Each row was made from one walk, in order. Every step used is in the known rows, and no mark comes twice. Write each row's walk.
Known rows:
riname/femipi/mulidi/pupi/fabop/zozig: [-1.87 -1.32 -1.10  1.48  1.37 -1.40  0.55  1.21  1.49 -0.28 -2.39  0.68
  0.66 -1.26  0.82  1.33  0.86  0.15  0.40  0.61  0.17 -1.67 -0.51  0.38
  2.01]
zozig/mulidi/pupi/fabop: [-1.39 -0.15  1.70  0.53  0.97 -0.63 -1.39  2.15  0.29  0.38 -2.56 -0.74
  0.59 -0.19 -0.31 -0.19 -1.21  2.96  1.40  0.64  0.79 -1.49 -2.64 -0.26
  1.85]
femipi/mulidi/zozig: [-2.36 -0.81  0.08 -0.19  0.75 -1.55 -1.18  2.51 -1.87 -0.15 -0.96  1.94
 -0.56 -1.33  0.72  0.54 -2.41  0.69 -1.03 -1.78 -1.01 -0.12  0.97  0.06
 -0.13]
mulidi/pupi: [-1.28 -0.55  1.63 -0.70  2.32 -1.46  0.90  3.14 -2.16  0.90 -1.41  0.17
  0.60 -0.56 -1.38 -0.40 -2.27  2.80  0.73 -0.38  0.40  0.31 -0.86 -0.62
  1.62]
lafi/zozig: [-1.97 -0.91  1.92 -1.62  2.72 -2.81  1.22  2.57 -1.09 -0.22 -0.68  1.68
 -0.98 -1.45 -1.21  0.65 -2.58  2.18  0.86 -0.93  0.68  0.04  1.00 -0.58
  2.02]
riname/femipi: [-1.30 -1.27  1.90  0.37  0.40 -2.68  0.27  3.40 -0.57  0.19  1.62  1.80
 -0.16 -1.63  0.34  0.81 -1.44  0.91  0.79 -1.04  1.30  0.30 -0.22  0.45
  1.42]
riname/zozig/vedezud: [-2.02 -1.15  1.69 -0.42  1.28 -1.56  0.77  1.81 -0.81 -0.32 -0.34  2.43
  0.05 -2.14 -0.82  1.91 -3.01 -0.50 -0.01  0.59  2.37 -1.49 -1.53 -0.72
  0.24]
muto/zozig/vedezud: [-3.69 -1.62  3.46 -0.44  0.38 -0.81  0.88  2.88 -1.79  0.57 -1.35  1.57
  0.05 -1.69 -2.19  1.32 -3.41  1.64  0.19  0.34  1.37 -1.91 -1.48 -0.89
 -0.41]
riname/pupi/mulidi: [-1.19 -0.93  1.11  1.44 -0.04 -2.55 -1.05  3.75  0.42 -0.13  2.66  2.61
  0.21  0.33  1.34  1.18 -0.89  0.13  1.17 -1.78  0.43 -1.11 -1.47  0.26
  0.96]
fabop/zozig: [-2.63 -1.97 -0.76 -1.50  1.63 -3.51  1.59  2.60 -0.70 -0.31 -0.97  2.08
  0.40 -2.24  1.00  1.83 -2.29 -0.14 -0.84 -1.20  1.41  0.47  0.59 -0.53
  1.41]
zozig/vedezud/femipi/mulidi: [-3.05 -0.54  1.34  0.15 -0.38 -0.55 -1.04  1.88 -0.36 -0.17 -0.01  2.29
 -1.03 -0.36  0.09  1.02  0.15 -0.25 -0.59  0.68 -1.08 -2.28 -2.35 -1.16
 -0.73]
pupi/fabop/zozig/riname/femipi/mulidi: [-0.93 -2.03 -1.01  1.44 -0.64 -1.47 -1.08  0.63  2.26 -0.90  0.37  2.56
 -0.70 -1.72  0.34  1.45  1.14 -0.78  0.81 -0.52  0.58 -2.11 -0.94  1.21
  1.62]
mulidi/pupi/fabop/femipi: [-0.85 -0.30  1.33  1.79  0.59 -0.93 -0.58  1.45  0.98  1.16 -2.69 -0.80
  0.11 -0.09  0.31 -0.03 -1.23  1.53  0.96  1.44  0.23 -1.68 -1.14  0.60
  2.13]
femipi/mulidi/pupi/fabop: [-1.67 -0.60  0.27  1.02  1.39 -0.68 -1.03  2.57  0.50  0.95 -1.89 -0.68
 -0.02 -0.13 -0.80 -0.42 -0.30  2.93  1.02  0.03 -0.19 -1.77 -1.92  0.25
  1.83]
muto/zozig/mulidi/pupi/vedezud/femipi: [-2.36 -0.67  2.27  1.31  0.82  0.61 -0.87  1.48 -1.11 -0.22 -2.30  0.54
  0.17  0.84  0.78  1.74  0.52  1.23 -0.09  2.90 -1.28 -3.45 -1.60 -2.16
  0.33]
riname/zozig/mulidi/pupi/vedezud/femipi: [-1.31 -0.40  1.12  1.35  1.41  0.14 -0.90  0.75 -0.49 -0.80 -1.65  1.11
  0.19  0.54  1.67  2.11  0.76 -0.10 -0.22  3.05 -0.66 -3.21 -1.63 -2.11
  0.74]
muto/korud: [-1.38 -0.73  2.28 -1.30  1.12 -3.70  0.93  5.88 -2.92  0.21  2.10  1.53
  0.39 -0.64 -1.41  0.42 -4.42  2.69 -0.53 -3.81  2.20  1.88 -0.53  0.04
  1.28]
lafi/zozig/mulidi/pupi/vedezud: [-0.40 -0.40  2.00  1.32  1.93 -0.83 -0.98  0.92 -1.34 -1.14 -2.34  1.16
 -0.10  0.56  0.85  0.54 -0.87  0.81  0.72  1.75 -0.26 -1.80 -1.46 -0.90
  1.46]
vedezud/femipi/mulidi: [-2.74 -1.06  0.21 -0.52  0.20 -1.63 -0.98  2.93 -0.32 -0.15  0.93  2.12
 -0.84 -0.23  0.55  0.87  0.13  0.46 -0.62 -0.23 -1.23 -1.73 -1.27 -1.09
 -0.16]
fabop/pupi/mulidi/zozig/riname/femipi: [-0.12 -0.91  1.42  2.78 -1.13 -0.38 -0.92  0.03  0.90 -0.47 -0.14  2.43
 -0.43 -1.11  0.50  1.56  0.23 -0.82  1.49 -0.75  0.71 -1.20  0.42  1.66
  1.70]
fabop/pupi/mulidi/zozig/vedezud: [-2.66  0.23  2.77  2.11 -0.58  0.14 -0.87  0.83 -1.07 -0.03 -2.31  2.01
 -0.27 -0.39  0.59  1.25 -1.80 -0.94 -0.07 -0.02 -0.02 -1.25 -1.14  0.22
 -0.45]
fabop/zozig/mulidi/pupi: [-1.24 -0.70  1.21 -0.82  1.55 -1.57  0.48  1.59 -1.18 -1.20 -2.45  1.53
  1.58 -0.70  0.24  0.57 -1.72  0.54  0.48  0.74  0.57 -0.47 -1.66 -1.13
  0.78]
vedezud/femipi/mulidi/zozig/riname: [-1.27 -1.08  0.09  0.00 -0.33  0.34 -1.56 -0.31 -0.45 -0.10 -1.67  1.95
 -1.39 -1.67 -0.62  1.31 -0.67  0.56 -0.20 -0.95 -0.51 -1.25  0.42 -0.10
  1.20]
riname/pupi/vedezud: [-0.09 -0.64  1.00  2.40  0.82 -2.19 -0.84  2.72 -0.34  0.03  0.83  1.35
 -0.50 -0.04  2.14  1.12 -0.89  0.29  0.47 -0.34  0.76 -1.72 -0.32  0.61
  1.55]
vedezud/femipi/mulidi/zozig: [-2.94 -0.35  0.35  0.14  0.51 -0.51 -1.30  1.84 -1.52 -0.04 -1.45  1.64
 -0.78 -0.84  1.08  1.04 -0.89  0.54 -1.32 -0.64 -1.99 -0.96  0.94 -0.75
 -0.30]

Which walk is each row?
[-0.58 -0.64  0.00  2.30 -0.69 -1.96 -1.82  2.05  2.37 -0.25  0.46  1.48
 -0.48  0.04  1.54  0.29  0.00 -0.36  0.76  0.27 -0.42 -2.99 -1.30  1.36
  0.54] | riname/pupi/fabop/femipi/mulidi
[ 0.57 -0.38  0.67  1.44 -0.18 -0.75 -0.98  0.76  0.55 -0.33  0.16  2.25
 -0.55 -1.41 -0.08  0.89 -0.86  0.38  1.24 -1.79  0.52 -1.60  0.76  1.41
  1.37] | femipi/mulidi/zozig/riname/pupi
[-0.72 -0.94  0.63  1.39  1.32 -1.19 -0.81  0.95 -1.10 -1.20 -2.50  1.32
  0.60  0.15  1.96  1.16 -0.79 -0.36 -0.13  1.62  0.14 -1.58 -1.69 -0.84
  1.14] | fabop/zozig/mulidi/pupi/vedezud
[-0.57 -0.13  1.80  1.73 -0.07 -0.82 -1.42  1.02  1.29  0.18 -2.72 -0.27
  0.47  0.17  0.87 -0.01 -1.23  0.92  1.15  1.98  0.31 -2.13 -2.06  0.32
  1.50] | zozig/mulidi/pupi/fabop/femipi
[-3.56  0.48  3.02  0.37  0.12  0.83 -0.33  0.82 -1.75  0.84 -2.77  0.88
 -0.93 -1.04  0.17  1.62 -0.97  0.62 -0.97  1.09 -0.83 -1.22 -0.57 -1.62
 -0.02] | mulidi/zozig/vedezud/femipi
[-1.48 -0.59  0.07  1.97 -0.03 -1.05 -1.68  2.13  0.50 -0.53  1.05  2.12
 -1.01  0.63  2.06  1.30  1.56 -0.56 -0.31  0.68 -1.58 -3.21 -1.23 -0.46
  0.05] | riname/pupi/vedezud/femipi/mulidi
[-0.53 -0.82  0.44  2.05  0.44  0.23 -1.31  0.99  1.58  0.64 -1.69 -0.27
 -0.29 -0.58 -1.25 -0.03  0.92  2.28  1.87  0.40  0.19 -2.24 -1.94  1.00
  2.55] | zozig/riname/femipi/mulidi/pupi/fabop
[-1.60  0.16  2.34  1.28  1.55  0.40 -0.77  0.38 -0.82 -0.62 -2.64  0.77
 -0.57  0.90  1.08  1.40  1.02  0.83  0.24  2.87 -1.51 -2.69 -1.23 -2.07
  1.21] | lafi/zozig/mulidi/pupi/vedezud/femipi
[-2.31  0.01  2.26  1.39 -0.66 -0.03 -1.14  0.41 -1.18 -0.14 -2.52  2.12
 -0.75 -1.13  0.38  0.77 -2.29 -1.10 -0.79  0.59 -0.67 -1.36 -0.88  0.17
 -0.84] | fabop/femipi/mulidi/zozig/vedezud
[ 0.41 -1.23  0.33  2.90  0.59 -0.12 -1.42  0.46 -0.31 -0.44 -0.81  1.45
 -0.68  0.18  0.43  0.63  0.94  0.03  0.74  1.08 -0.50 -2.22 -1.51  0.49
  1.80] | zozig/riname/femipi/mulidi/pupi/vedezud
[-2.85 -1.71 -1.13 -0.31  1.44 -2.74  0.70  2.09  0.88  0.28 -2.15  0.60
  0.19 -2.08  1.09  1.79 -1.30  0.71 -0.33 -0.68  1.52 -0.65  0.05 -0.02
  2.29] | pupi/fabop/zozig
[-2.36 -1.34 -1.46  0.54  1.77 -1.62  0.55  1.48  0.95 -0.08 -2.93  0.45
  0.61 -1.18  0.51  1.13 -0.01  0.64 -0.01  0.25  0.21 -1.48 -0.61 -0.06
  1.90] | femipi/mulidi/pupi/fabop/zozig
[-0.68  0.12  0.36  2.65 -0.44  0.64 -2.05  0.29  2.45  0.61 -1.51  0.10
 -0.94 -0.77  0.32  1.15  1.25  1.49  1.35 -0.23 -0.12 -3.27 -0.32  1.05
  2.12] | vedezud/femipi/mulidi/zozig/riname/pupi/fabop
[ 0.28 -0.02  1.10  3.04 -0.79 -0.38 -1.50 -0.10  2.35  0.70 -2.24  0.09
 -0.53 -0.85  1.13  0.87 -0.83  0.38  1.30  0.51  0.60 -2.48  0.33  1.80
  2.30] | mulidi/zozig/riname/pupi/fabop/femipi
[-0.67 -0.63  0.27  2.02  0.25 -0.25 -1.48  0.11  1.32 -1.05  0.12  2.52
 -1.69  0.29  0.85  1.61  2.21 -0.56  0.58  1.04 -1.49 -3.81 -0.59 -0.28
  1.06] | lafi/zozig/riname/pupi/vedezud/femipi/mulidi
[-1.77 -0.34  0.90  0.11  1.51 -0.32 -0.03  2.33 -1.16  0.27 -1.11  0.84
  0.14  0.41 -0.76 -0.05  0.35  1.69  0.25  0.85 -1.69 -1.56 -1.53 -1.18
  0.51] | vedezud/femipi/mulidi/pupi
[ 0.22 -0.68  0.19  2.36 -0.40 -1.07 -1.58  0.01  3.18 -0.77 -0.48  1.88
 -1.18 -0.29  0.29  0.61  0.61 -0.34  1.63  0.61 -0.34 -3.61 -0.69  1.59
  1.56] | lafi/zozig/riname/pupi/fabop/femipi/mulidi
[-1.42 -1.58  0.43  0.58 -0.11 -2.65 -0.86  3.28  0.09 -0.70  2.34  2.86
 -0.48 -0.98  0.58  0.49 -0.37 -0.15  0.39 -1.02 -0.01 -0.96 -1.00  0.61
  0.17] | riname/femipi/mulidi
[-0.96 -1.14 -0.15  1.18 -0.39  0.73 -2.13 -0.84 -0.39 -0.23 -1.98  1.88
 -1.68 -1.21  0.34  1.60 -0.01  0.01 -0.51 -0.27 -0.80 -1.90  0.28  0.00
  1.37] | pupi/vedezud/femipi/mulidi/zozig/riname
[-1.94 -0.21  1.44  1.41  1.40  0.14 -0.45  1.56 -1.34  0.77 -1.92 -0.02
 -0.56  0.64  1.06  1.22  0.75  1.33 -0.39  1.95 -1.25 -1.96 -1.06 -1.70
  1.46] | mulidi/pupi/vedezud/femipi
[-0.64 -0.59  0.73  0.80  1.05 -1.19 -0.21  1.99 -0.62 -0.04 -1.17  1.14
  0.38  0.32 -0.34 -0.49 -0.92  0.65  0.50  0.89 -1.06 -1.39 -1.37  0.04
  0.53] | fabop/femipi/mulidi/pupi
[-3.78  0.27  2.80  1.06 -0.38  1.01 -1.02  0.81 -1.31  0.61 -2.17  1.48
 -0.84 -0.35  0.63  1.96 -0.34 -0.03 -0.82  1.06 -1.31 -1.59 -1.31 -1.70
 -0.17] | pupi/mulidi/zozig/vedezud/femipi
[-2.41 -0.10  2.52  1.53 -0.46  0.04 -0.94  0.89 -1.37 -0.22 -1.55  2.34
 -0.76 -1.56  0.08  0.90 -1.57 -0.69 -0.40  0.06 -0.38 -0.99 -0.83  0.25
 -0.65] | riname/femipi/mulidi/zozig/vedezud
[-0.10 -1.01  0.78  1.39  1.76 -1.08 -1.06  1.32 -1.02 -1.30 -1.39  1.47
  0.66  0.17  1.46  1.25 -1.15 -0.11  0.24  1.90  0.61 -2.30 -1.89 -0.91
  0.94] | riname/zozig/mulidi/pupi/vedezud
[-0.64 -1.91  0.10  1.28 -0.23 -1.37  0.10  0.16  1.87 -0.14 -0.62  1.63
 -0.42 -2.54  0.04  1.95  0.28 -0.06  1.28 -0.47  2.04 -1.03 -0.04  1.16
  3.05] | pupi/fabop/zozig/riname/femipi
[-1.94 -0.14  1.24  2.17  0.37 -0.71 -0.47  1.46 -0.01  0.25 -1.14  0.67
 -0.84  0.78  2.25  1.68  1.11 -0.16 -0.29  1.65 -0.57 -2.73 -0.48 -0.67
  0.87] | fabop/pupi/vedezud/femipi
[-1.26 -2.16 -1.08 -0.32  0.41 -1.39  0.04 -0.10  1.47  0.17 -2.21  1.13
 -0.61 -2.64 -0.57  1.90 -0.97  0.77  0.61 -1.07  2.33 -0.98 -0.25  0.47
  3.29] | pupi/fabop/zozig/riname
